Every row comes from one small tree of marks. Brackets hold a mark, then the marks that hang from it, in the order of their numbers. Every link used is in the known rows. Which tree was each row made from?
Known rows:
{k767 k126 {k425 k896} k751}: [-1.76  0.31  0.00 -0.30  3.67  0.38  1.37  0.98 -1.60  3.27  2.46  0.69
 -1.72  1.01  0.15 -1.50 -1.54 -0.91]
{k751 k767}: [ 3.44  0.54  1.06 -0.48 -0.56 -1.16  1.06 -0.51 -0.15  1.37 -0.65  0.18
 -0.23  0.20 -3.90  0.21 -0.17  0.47]
{k767 k126}: [-1.44  0.11  1.50 -0.17  0.18 -0.13  0.63 -0.06 -1.48  1.67  0.81 -0.11
 -0.92  0.97  0.59 -0.67 -0.56  0.69]
{k896 {k425 {k767 k126 k751} k882}}: [ 0.82  1.32  0.67  1.28  0.30 -0.46 -1.65 -0.78 -0.08  5.59  2.73  0.96
 -1.59  1.01  1.04  0.52 -2.80  1.55]
{k751 {k767 {k425 k896}}}: [ 2.15  0.42 -0.46 -0.63  1.86  1.12  1.55  0.58 -0.01  1.67 -0.15  0.59
  0.28  0.22 -3.60  0.44 -0.39 -0.44]
{k425 k767 k882 k896}: [-1.15  1.76 -1.21  1.28  1.48  2.44  0.94 -0.55  1.18  2.41  3.17  1.24
  1.41  0.63  1.46  2.33 -0.84  0.33]
{k425 {k767 k751} {k882 k881} k896}: [-2.34  2.10 -1.23  1.25  1.80  2.97  1.43 -0.43  0.82  3.01  2.96  1.37
  1.35  0.43  2.45  0.76 -0.92 -1.16]
{k881 {k896 {k425 k882}}}: [-1.43 -0.56 -0.45 -0.31 -0.41  1.83 -1.15 -1.15  1.24  4.70  0.79  0.62
  1.56  0.60 -1.42  0.72 -0.53  1.44]
{k126 k767}: [ 1.71 -0.72 -0.26  0.05 -0.60 -0.04  0.57  0.14 -1.01  0.68  0.61 -0.04
 -0.42  1.04  0.01 -0.96  0.35  1.19]
{k425 {k767 k126 k751} k882 k896}: [-1.39  2.14  0.09  1.16  2.31  0.63  1.59 -0.75 -0.31  5.21  4.72  1.52
 -0.69  1.51  1.28  0.62 -2.02  0.52]
{k881 {k896 k425}}: [-1.36 -0.87 -0.01 -0.57 -0.77  1.33 -0.97 -0.40  1.46  4.04  0.10  0.02
  1.02 -0.06 -1.68 -0.58 -0.77  0.80]
{k751 {k767 k126 {k425 k882 k896}}}: [ 1.15  0.86  0.43 -0.53  2.43  1.32  1.82 -0.19 -1.57  3.68  1.32  0.96
 -0.04  1.84 -2.85  1.14 -0.48  0.64]
{k896 {k425 {k767 k126} {k882 k881}}}: [-1.75  1.08  0.55  1.19 -0.46  3.05 -1.34 -0.36 -0.10  3.92  0.87  0.42
  0.48  0.90  3.32  1.03 -1.51  0.96]
{k881 {k896 {k425 {k767 k751} k882}}}: [-0.86  0.59 -1.04  0.73  0.19  0.36 -1.28 -0.81  1.81  6.39  2.06  1.11
  0.55  0.62 -0.83  0.75 -2.19  0.79]
{k882 {k425 k767 k896} k881}: [-5.59  0.94 -0.21  1.18  0.95  5.67  2.53  0.89 -0.08 -1.01  0.50 -0.19
  2.11  0.36  2.57  0.24  0.11 -1.86]
{k767 k126 k425 k751}: [-0.92  0.03 -0.09 -0.03  2.79 -1.27 -0.18  1.15 -2.09  2.42  1.03  0.39
 -2.52  1.22  0.70 -1.22 -1.69 -0.86]
{k126 {k767 {k425 k882} k751}}: [ 2.06 -0.51 -1.93  0.33  2.02 -0.47 -0.43  0.51 -1.68  1.76  1.61  0.99
 -1.31  1.86  0.26 -0.21 -0.43  0.41]
{k425 k882}: [-0.07  0.40 -0.58  0.23  0.42  0.62 -0.36 -0.91 -0.24  0.66  0.98  0.64
  0.73  0.80  0.03  1.62  0.32  0.77]
{k751 {k767 k126 {k425 k882}}}: [ 1.78  0.56  0.52 -0.38  1.56 -0.17  0.55 -0.01 -2.01  2.94  0.01  0.72
 -0.66  2.06 -1.99  1.44 -0.66  0.66]
{k896 k425}: [ 1.30 -0.36  0.59  0.00 -0.87  0.64 -1.69 -0.29  0.66  1.68 -0.14 -0.12
 -0.24 -0.53 -0.55 -0.32 -0.79  1.09]
{k751 {k767 k126 k425}}: [ 1.91  0.34  0.81 -0.58  1.18 -0.74  0.85  0.68 -1.83  2.42 -0.72  0.18
 -1.21  1.45 -2.30  0.11 -0.93  0.08]

Which tree is each row?
[ 1.28 -0.58 -1.62 -0.06  2.48  0.55  1.13  1.00 -0.99  2.03  2.09  0.67
 -1.15  0.97 -0.37 -1.78 -0.47 -0.26] -> {k126 {k767 {k425 k896} k751}}
[-0.64  1.86  0.06  1.45  1.28 -1.27  0.04 -0.54 -0.78  4.34  3.10  1.17
 -1.47  1.79  1.77  0.95 -2.19  0.57] -> {k425 {k767 k126 k751} k882}
[-3.28  0.23 -2.06 -0.08  2.99  5.04  0.61  0.57 -0.36  0.26  0.40  0.75
  2.14  0.63  2.17  1.28  0.67 -1.39] -> {k767 {k425 {k882 k881} k896}}
[-4.07  1.01  1.07  1.23  1.23  3.02  2.56  0.54 -1.04  1.08  2.32 -0.01
  0.13  1.44  1.00  0.23 -1.00 -0.22] -> {k882 {k425 {k767 k126} k896}}
[-2.78  0.98  1.02  1.44  0.88 -0.24  1.26  0.64 -1.75  1.25  1.72  0.03
 -1.59  1.67  0.98 -0.39 -1.82 -0.50] -> {k882 {k425 {k767 k126 k751}}}
[-1.82  0.32  0.55  0.49 -0.05 -0.20 -0.48 -0.08  0.98  6.92  1.80  0.49
 -0.74  0.72 -0.29 -1.08 -2.84  0.69] -> {k881 {k896 {k425 {k767 k126 k751}}}}
[-0.92  0.40 -0.48  0.07  3.12 -0.68 -0.48  0.35 -2.25  2.89  1.93  1.02
 -1.79  1.96  0.78  0.17 -1.40 -0.17] -> {k767 k126 {k425 k882} k751}
[-1.64  0.37 -1.17  0.66 -0.23  1.79 -1.27 -0.75  2.01  5.38  1.30  0.79
  1.43  0.70 -0.01  1.66 -1.55  1.13] -> {k881 {k896 {k425 k767 k882}}}
[-1.37  1.78  0.87  0.99  1.86  0.02  1.97  0.14 -0.04  4.55  3.86  0.85
 -1.36  0.75  1.03 -1.00 -2.36 -0.20] -> {k425 {k767 k126 k751} k896}
[-3.11  0.90 -0.24  1.29  1.17  3.08  2.04  0.59  0.15 -0.39  1.64  0.07
  0.93  0.59  0.52  0.84 -0.55 -0.72] -> {k882 {k425 k767 k896}}
[ 0.54 -0.77 -1.64 -0.14  1.94  2.10  1.16  1.20 -0.89  0.84  1.21  0.30
  0.00  1.05  0.57 -0.66  0.26  0.18] -> {k126 {k767 {k425 k896}}}
[-0.67  1.40  0.75  1.27  0.82 -1.83  0.44  0.40 -0.60  3.59  2.16  0.54
 -2.23  1.00  1.59 -0.59 -2.50 -0.23] -> {k425 {k767 k126 k751}}
[-2.33  1.44  0.66  0.96  1.31  1.62  2.04  0.26  0.07  3.36  2.96  0.44
 -0.16  0.74  1.79  0.08 -1.61  0.13] -> {k425 {k767 k126} k896}
[-1.56  0.02 -0.64  0.50 -0.70  1.20 -1.03  0.05  2.21  4.81  0.55  0.28
  0.86  0.02 -0.46  0.29 -1.81  0.53] -> {k881 {k896 {k425 k767}}}
[ 0.83  0.97  1.18  1.09 -0.01 -1.14 -1.27  0.03  0.18  4.90  1.84  0.40
 -2.17  0.35  1.00 -0.97 -3.09  0.82] -> {k896 {k425 {k767 k126 k751}}}
[-8.00  0.31  0.51  0.90  0.14  4.49  2.23  0.92 -1.10  1.80 -0.18 -0.46
  1.74  1.84  2.80 -0.20 -0.54 -1.48] -> {k882 {k425 {k767 k126}} {k881 k896}}
[ 1.01  0.95 -0.68  1.37 -0.40  1.04 -2.17 -0.60  1.33  3.04  1.20  0.76
  0.31  0.38  1.22  2.11 -1.72  1.47] -> {k896 {k425 k767 k882}}
[-7.17  0.22 -0.75  1.05 -0.01  4.61  1.62  0.90  0.12  0.39 -0.92 -0.37
  2.53  1.08  1.92  0.37 -0.12 -2.00] -> {k882 {k425 k767} {k881 k896}}
[-0.56  0.08  0.05  0.11 -0.72  3.30 -1.64 -0.88  0.34  1.79 -0.35  0.27
  1.50  0.02  1.25  0.70  0.05  0.81] -> {k896 {k425 {k882 k881}}}
[ 1.95 -0.79 -1.52  0.11  1.69 -0.99 -0.03  1.27 -1.47  1.41  0.80  0.45
 -1.88  1.23  0.19 -1.54 -0.66 -0.22] -> {k126 {k767 k425 k751}}
[-1.43  1.56  0.02  1.43  0.66  0.45  0.01 -0.34 -0.72  3.05  2.23  0.77
 -0.39  1.83  2.69  2.09 -1.45  0.95] -> {k425 {k767 k126} k882}
